Each row was made from one path, in order. Every step used is in the known rows, and no mark comes twice. Write each row's path.
(in the rows, 100 means zero)
Known rows
r q: 102 91 97 90 82 83 98 156 83 96 99 127 77 130 121 105 104 100 78 99 112 96 111 125 70 96 123 84 115 91 112 88 88 119 95 96 131 98 59 88 106 66 72 99 97 134 91 124 78
x n l u: 91 119 79 60 80 118 109 134 76 80 89 157 90 136 126 114 81 71 93 95 123 85 84 148 94 91 124 109 101 108 107 142 94 94 93 127 131 100 120 82 94 65 86 106 89 125 83 103 118
p t c b: 106 112 78 135 69 84 96 119 94 101 125 112 78 120 113 122 85 84 117 47 121 128 112 118 80 83 140 91 100 80 98 91 122 111 107 86 125 113 50 89 90 51 75 123 120 147 91 126 99
b x n l: 121 100 66 94 79 116 117 121 76 93 87 128 86 132 110 121 91 79 92 109 102 96 85 135 91 99 141 78 104 114 114 130 103 101 69 109 137 115 105 84 90 43 87 120 93 124 75 114 119
h b q r: 115 67 102 94 55 91 117 116 67 106 82 104 81 127 134 125 99 95 89 94 113 110 91 129 87 84 132 108 101 88 109 105 124 79 97 87 131 120 68 105 106 69 99 102 113 115 83 138 105
s c t: 94 89 84 100 73 85 113 146 84 101 104 130 95 118 125 113 91 91 88 84 111 125 91 135 78 80 127 107 125 86 90 87 115 119 96 83 118 111 100 103 93 71 66 117 114 126 99 133 72
f h b x: 116 77 84 123 58 95 98 113 81 112 86 102 92 139 111 123 92 104 94 101 81 123 106 124 80 69 154 99 104 105 121 105 113 98 99 98 135 118 90 126 77 69 100 95 92 119 80 136 108
f h b: 102 79 100 121 52 84 94 124 78 107 87 108 94 142 123 121 79 103 90 84 95 117 106 133 73 62 150 112 105 97 113 105 114 94 115 104 131 112 92 129 84 77 96 87 97 124 86 134 95
k u q b c: 101 69 82 123 83 99 93 111 53 89 89 107 86 142 113 132 107 86 100 77 94 110 73 136 82 65 110 119 86 70 100 106 118 120 125 56 103 116 80 42 128 69 63 83 77 108 78 119 89
c t: 97 91 79 100 72 85 111 134 84 91 84 122 82 137 117 108 92 87 95 91 102 119 98 151 76 88 132 107 118 110 96 85 111 99 86 100 121 111 87 102 96 65 72 113 120 128 96 130 87
n x b: 110 109 87 90 66 97 109 129 85 89 82 97 92 141 134 104 50 73 101 80 122 106 110 147 72 88 158 126 134 97 111 117 88 102 119 119 121 92 75 98 105 55 79 103 101 133 82 132 93
l n x b c j: 121 120 98 71 71 86 108 135 91 99 101 117 89 127 129 100 71 96 96 76 89 86 106 158 95 91 161 156 129 106 118 126 95 83 120 101 124 99 98 106 102 52 93 89 88 117 81 154 103
b c: 122 97 93 98 70 97 109 125 70 103 95 110 81 136 126 116 103 91 93 73 92 121 89 119 78 90 131 113 101 88 103 109 103 96 119 91 113 124 80 87 99 62 78 101 92 122 91 145 77
u q b c j: 116 74 72 102 74 82 109 107 68 102 84 117 69 113 120 124 103 104 87 72 68 97 79 151 95 88 108 122 87 84 101 116 111 92 103 64 106 110 92 66 136 71 70 87 98 106 88 135 93
k u q b x: 106 67 64 127 88 102 93 107 58 89 86 109 84 136 98 129 98 86 101 97 88 105 82 139 82 67 114 101 94 83 110 95 118 126 104 61 108 114 82 43 123 63 64 89 87 113 71 105 105
b q u l: 128 90 79 103 81 84 103 93 72 93 79 121 82 104 104 127 110 60 95 107 140 92 92 139 72 92 109 102 111 95 105 115 121 106 115 84 118 112 65 68 117 59 67 107 111 114 81 105 104
t c: 95 93 92 108 72 109 113 136 89 107 106 124 93 124 125 129 80 84 94 70 123 112 99 127 73 93 139 97 115 88 113 94 112 115 92 105 122 110 63 83 91 61 74 115 120 147 77 123 99
h g: 99 64 91 78 66 82 111 108 78 93 82 107 96 142 112 106 83 85 90 83 99 118 111 140 74 80 125 113 106 95 110 109 91 94 111 113 124 110 90 102 95 52 75 78 114 125 83 112 86
r q b x: 113 74 74 96 93 85 100 141 82 87 102 122 79 127 119 107 114 113 74 114 90 99 106 116 73 95 109 69 103 95 108 99 107 121 69 74 127 110 56 85 113 60 83 96 102 122 85 110 90
p t c b x n: 110 118 62 135 72 103 100 112 95 99 122 113 80 114 109 123 99 80 122 59 109 130 116 101 87 88 145 68 106 96 107 103 124 106 86 88 138 112 63 79 86 45 86 144 115 147 87 137 122
l n x b c t p: 94 126 98 60 68 102 112 137 94 89 104 115 101 141 122 105 84 81 96 77 98 101 110 157 79 92 169 144 146 111 105 117 97 82 107 106 122 89 94 108 84 61 78 92 106 112 87 138 98
l n x: 107 115 90 70 81 86 100 136 83 100 104 124 87 131 121 110 63 92 100 83 104 72 108 157 79 83 152 115 133 102 114 105 103 111 120 116 121 106 91 113 88 49 82 94 98 126 79 120 89
r q b c s: 110 73 83 91 90 62 103 146 79 86 115 124 73 127 135 106 130 106 74 96 81 108 98 121 70 84 108 93 90 93 102 101 110 108 91 72 113 111 63 90 131 67 86 99 96 120 102 125 83
p t c: 102 103 89 112 77 93 102 125 95 110 117 119 90 121 111 122 88 94 115 50 122 121 110 118 77 87 138 88 105 70 109 97 117 108 108 107 112 115 50 83 82 55 70 115 115 159 72 114 94
g h: 114 97 84 121 67 78 108 127 68 104 88 120 85 139 119 121 63 98 79 85 92 100 99 110 72 108 141 95 115 86 113 96 122 117 104 100 122 109 87 83 104 71 72 93 106 129 91 126 88
x n l u q b c: 100 109 73 60 85 122 115 114 72 81 88 149 86 131 130 125 104 74 91 76 103 80 72 144 100 85 107 114 82 93 100 160 101 94 92 98 114 98 119 61 121 74 85 100 79 104 84 104 113
k u l: 96 80 84 130 72 88 83 115 59 94 86 114 91 132 95 124 100 72 98 99 129 108 95 143 77 69 123 117 99 94 111 106 107 124 122 78 122 116 92 66 114 63 55 94 93 115 78 100 100
b x n l u q: 115 115 56 65 87 138 116 116 80 93 77 147 81 120 99 122 103 69 95 107 93 86 82 148 102 99 127 95 99 110 121 138 86 101 79 104 127 96 118 66 106 64 82 113 73 114 74 106 132
g a: 108 77 94 92 74 91 113 131 77 94 83 113 74 141 113 119 63 80 96 75 114 110 90 146 71 98 130 85 96 92 103 81 101 115 108 101 119 118 91 77 105 60 81 104 100 120 87 113 71
u l: 106 94 78 109 65 91 98 111 73 103 83 120 85 118 103 121 100 79 88 95 116 99 104 141 77 89 122 107 106 104 108 117 96 110 110 96 122 113 102 88 122 66 61 107 113 115 83 101 95
q b x n l u k: 104 102 50 69 106 130 115 103 81 75 90 136 89 123 112 125 85 77 86 108 88 92 86 138 97 91 102 99 87 102 101 144 104 100 58 106 121 110 122 83 111 56 85 106 88 113 76 105 134
q b c j: 119 72 78 106 76 66 107 118 67 95 96 115 79 126 136 116 97 112 88 76 73 108 82 138 88 88 109 122 91 94 93 119 127 89 95 76 113 127 83 85 116 57 84 85 111 110 94 143 91
r q b x n l u k: 102 98 63 58 113 125 109 130 91 72 101 145 86 115 111 113 105 83 74 120 98 77 99 126 92 98 98 86 86 97 108 135 88 112 46 91 131 94 100 85 116 60 84 102 76 117 84 103 127
a g h f: 103 95 85 123 64 75 108 102 80 114 91 117 80 143 124 125 48 87 84 64 75 120 127 124 66 104 141 94 109 73 109 99 140 119 104 104 118 108 92 78 78 59 62 70 95 118 91 115 93
h f: 100 72 84 86 58 78 102 119 90 98 108 111 83 144 114 109 64 78 101 87 98 131 117 124 76 89 122 105 105 88 107 88 114 110 107 115 132 121 79 97 92 51 78 80 94 119 85 122 88
b x n: 111 99 66 104 75 114 109 119 74 97 83 120 84 128 113 117 96 87 97 108 88 110 101 115 78 96 138 74 120 115 115 112 102 100 82 111 143 113 94 77 95 54 86 121 98 128 83 139 110
a g: 96 106 88 115 81 97 102 118 70 110 75 121 77 130 130 123 76 90 86 63 92 112 106 160 63 86 141 99 115 87 100 102 116 101 114 110 113 111 92 78 81 60 56 91 104 131 88 116 84
f h: 101 86 95 110 66 84 91 130 76 102 88 115 84 135 118 113 81 91 95 80 99 109 90 131 67 73 140 113 113 98 113 93 111 100 114 109 124 114 82 108 92 71 76 91 89 136 83 122 95
x b h g a: 116 72 97 87 57 114 125 109 97 82 70 99 98 148 109 99 72 67 85 86 99 142 101 119 82 87 139 119 101 95 106 118 82 103 116 98 117 102 117 89 110 67 94 97 101 126 86 123 76
u l n x b q: 121 119 92 73 67 109 108 111 94 95 88 120 84 121 111 111 88 67 90 94 124 75 107 151 79 90 155 137 130 107 118 131 90 96 122 97 120 94 97 97 117 58 82 114 97 110 72 105 114

Which path is each row?
124 57 92 86 65 98 122 103 86 92 73 100 89 134 96 105 78 75 93 87 98 126 88 120 86 83 126 96 85 96 107 106 92 113 112 93 114 121 113 100 99 55 88 94 105 124 90 120 69 -> b h g a
108 120 89 79 66 97 99 118 92 95 95 122 96 124 110 111 76 73 88 91 119 77 125 157 82 83 151 134 130 107 117 140 89 107 120 111 124 94 115 102 120 63 75 103 100 112 73 102 107 -> u l n x b
121 110 68 98 79 126 125 102 81 97 86 133 100 133 105 137 66 81 76 111 82 93 110 116 101 107 141 98 89 96 120 143 106 110 66 109 133 94 139 103 95 68 97 99 84 108 85 132 136 -> g h b x n l u k
109 100 77 87 63 115 103 113 86 98 85 133 99 140 111 122 95 88 95 107 96 102 95 135 96 71 148 109 95 114 122 144 106 91 86 107 138 106 121 119 73 72 110 97 75 113 78 119 136 -> f h b x n l u
118 120 80 81 66 83 108 118 93 98 105 122 87 118 113 111 105 70 91 91 97 89 119 155 88 82 154 147 118 115 119 143 93 99 123 97 113 98 120 105 131 62 84 112 91 107 87 118 113 -> u l n x b c s
99 51 103 84 60 80 109 109 85 94 77 98 92 143 99 109 68 80 100 69 101 112 95 141 68 72 136 110 91 95 119 99 98 102 106 101 123 115 100 107 89 54 85 78 91 124 81 102 90 -> f h g a
107 111 87 134 79 87 106 111 66 115 74 124 77 135 130 130 61 95 74 63 80 103 110 133 62 104 148 98 117 79 108 102 131 113 107 101 110 103 98 75 82 68 56 86 107 130 93 117 88 -> a g h
91 120 78 55 92 135 115 121 77 81 86 149 90 123 116 122 72 61 91 91 117 85 85 149 97 91 118 115 94 100 105 139 83 94 83 130 130 97 131 86 101 62 76 110 80 125 81 117 127 -> x n l u k
114 89 65 55 76 112 111 106 95 86 93 146 80 127 104 115 80 69 89 100 96 102 75 147 111 83 95 124 68 85 98 138 105 116 98 92 102 109 119 89 115 71 85 76 74 98 79 80 107 -> n l u q b h f
119 121 95 68 83 91 107 119 91 85 93 120 92 127 127 110 69 70 99 96 124 79 107 151 73 86 149 130 144 96 111 121 112 101 125 109 119 92 69 88 99 51 89 97 92 126 74 124 101 -> l n x b q u
110 106 59 53 81 121 114 118 68 95 76 142 82 109 105 124 109 72 96 108 97 77 80 148 112 97 117 94 95 108 126 145 103 94 57 100 128 106 116 63 124 70 81 111 75 114 71 100 147 -> b x n l u q r
120 112 79 107 79 73 95 111 81 97 122 133 80 94 119 128 110 64 84 94 133 97 94 132 80 75 117 118 118 90 90 109 132 127 122 51 129 109 98 89 113 61 75 120 104 96 105 119 92 -> s c b q u l n
116 112 65 125 68 120 118 121 91 95 115 121 81 123 121 135 85 60 96 87 120 107 90 129 91 96 150 80 98 113 110 118 122 112 57 83 149 109 81 86 92 41 91 143 112 131 88 125 135 -> t c b x n l
99 75 88 93 87 75 94 148 81 82 103 129 80 134 132 107 103 112 72 100 106 93 106 123 66 89 105 80 104 87 97 98 106 121 81 84 127 103 57 85 116 68 78 91 107 126 92 104 75 -> r q b
109 106 67 79 82 142 120 104 84 92 84 129 98 128 106 132 84 74 88 116 95 107 107 138 105 88 133 103 88 106 111 144 87 92 73 117 138 101 134 109 87 61 102 104 83 106 81 135 129 -> h b x n l u k
110 79 83 109 54 66 108 117 83 105 105 113 87 148 115 118 48 86 88 87 86 117 118 98 75 109 131 99 107 79 116 91 131 124 100 105 130 115 82 90 99 60 77 76 96 117 91 124 92 -> g h f
111 84 72 85 94 99 107 141 84 79 103 135 84 129 123 114 109 100 71 117 101 79 96 124 82 97 112 63 94 101 105 130 104 118 49 86 135 106 78 82 113 50 88 107 95 120 82 97 107 -> r q b x n l
106 93 68 66 65 119 116 112 71 100 76 135 93 116 113 131 106 85 89 111 95 87 99 148 120 85 128 100 89 106 122 153 105 89 65 98 136 102 122 87 115 79 101 100 84 103 76 114 141 -> h b x n l u q r
109 95 88 104 58 99 89 104 92 87 107 108 106 138 92 108 78 55 107 108 116 112 112 126 93 62 143 143 110 98 118 131 108 130 130 82 124 108 113 88 107 54 78 85 70 107 73 111 112 -> k u l n x b h f
98 110 74 62 85 118 101 125 79 96 75 146 74 121 108 114 95 79 98 85 99 101 95 155 89 85 113 127 107 92 114 103 82 101 125 102 108 91 102 64 114 91 69 91 82 117 85 114 100 -> l u q
124 110 84 95 63 110 111 121 86 91 78 96 91 136 125 103 60 72 97 91 114 115 96 127 82 86 158 123 127 99 108 123 90 105 121 111 116 96 86 107 105 61 83 112 99 139 87 143 87 -> n x b h
76 92 86 88 74 85 111 151 79 102 103 130 101 118 116 117 93 85 86 82 113 129 88 141 70 90 135 105 138 91 94 81 113 109 94 86 125 104 97 102 81 73 51 101 131 120 97 127 76 -> s c t p
116 76 81 98 58 96 104 112 94 103 99 111 82 131 106 108 79 76 100 102 87 143 98 99 90 84 123 97 99 94 104 96 115 114 112 104 123 128 92 108 92 60 86 95 89 125 91 139 82 -> b h f
117 124 94 78 71 112 106 130 95 93 97 118 95 133 122 101 66 84 93 94 100 94 107 136 86 80 162 132 137 104 109 123 93 104 127 115 116 97 101 113 97 63 93 106 91 132 81 137 91 -> l n x b h
112 80 83 105 77 87 106 119 66 91 98 112 86 143 137 119 99 102 86 72 86 114 87 119 74 82 110 106 92 84 87 116 121 98 107 84 108 128 78 84 112 64 83 92 106 112 93 126 78 -> q b c
124 112 59 118 71 102 106 115 73 84 96 114 70 131 118 122 87 66 91 103 99 106 86 135 91 91 143 86 98 126 101 118 113 103 75 83 151 112 101 95 98 40 93 132 99 111 98 128 123 -> c b x n l
119 101 55 60 97 117 112 112 83 90 83 147 78 126 103 123 95 82 86 102 95 83 75 170 104 92 107 116 79 95 108 136 100 108 83 89 102 106 108 77 116 69 79 89 84 100 71 75 118 -> n l u q b x
93 109 69 61 80 119 121 116 81 74 87 150 87 132 125 121 110 71 95 84 98 85 75 153 104 85 106 115 86 104 92 155 105 90 74 91 112 98 126 66 119 75 86 109 87 106 93 105 120 -> x n l u q b c t
77 94 81 89 71 87 109 139 78 92 84 123 89 132 107 112 92 80 91 92 106 119 98 156 70 98 141 107 136 115 97 78 107 88 86 104 132 102 80 100 81 68 55 93 138 122 95 124 91 -> c t p
99 104 82 133 63 99 106 129 90 98 117 115 79 126 129 130 79 71 94 65 123 118 101 129 76 85 141 102 111 98 103 86 121 115 93 83 137 110 61 93 97 57 81 128 125 134 97 137 104 -> t c b
115 106 80 139 63 112 108 122 92 98 113 112 78 117 123 128 86 67 94 77 113 128 88 109 86 82 140 100 104 102 99 93 121 118 94 75 130 113 72 99 96 63 86 137 119 141 102 149 100 -> t c b h
103 105 78 96 83 65 84 108 76 95 99 141 100 107 99 128 104 76 88 105 123 73 124 155 79 81 110 105 121 101 105 130 126 119 112 100 123 113 98 78 118 67 65 90 106 110 81 88 94 -> q u l n
112 113 82 82 70 84 97 116 83 102 97 123 90 116 103 117 86 80 94 89 119 62 116 161 83 82 144 119 120 109 117 127 94 111 113 104 121 107 108 108 111 56 71 102 103 110 79 98 98 -> u l n x
112 115 60 62 98 144 119 112 83 86 83 139 86 115 98 124 87 64 93 113 96 96 86 137 100 100 123 101 94 109 117 134 85 97 66 118 130 104 125 84 96 52 81 116 74 121 75 122 137 -> b x n l u k
106 103 69 61 82 108 116 116 70 84 83 154 80 117 126 120 101 82 90 82 88 76 69 162 117 91 106 128 81 101 107 162 101 83 83 91 118 98 130 62 124 69 85 92 85 105 85 118 127 -> x n l u q b c j
100 56 74 123 71 93 91 99 71 88 95 106 86 140 98 121 86 75 106 95 91 126 84 121 93 61 103 111 84 72 103 97 127 133 118 65 109 118 86 61 120 67 69 77 77 112 80 116 94 -> k u q b h f
90 81 77 98 74 83 111 124 70 85 99 111 92 140 125 119 110 96 87 79 85 121 88 133 73 90 118 111 108 101 81 105 126 85 84 81 114 119 78 91 98 69 68 88 132 106 97 125 84 -> q b c t p
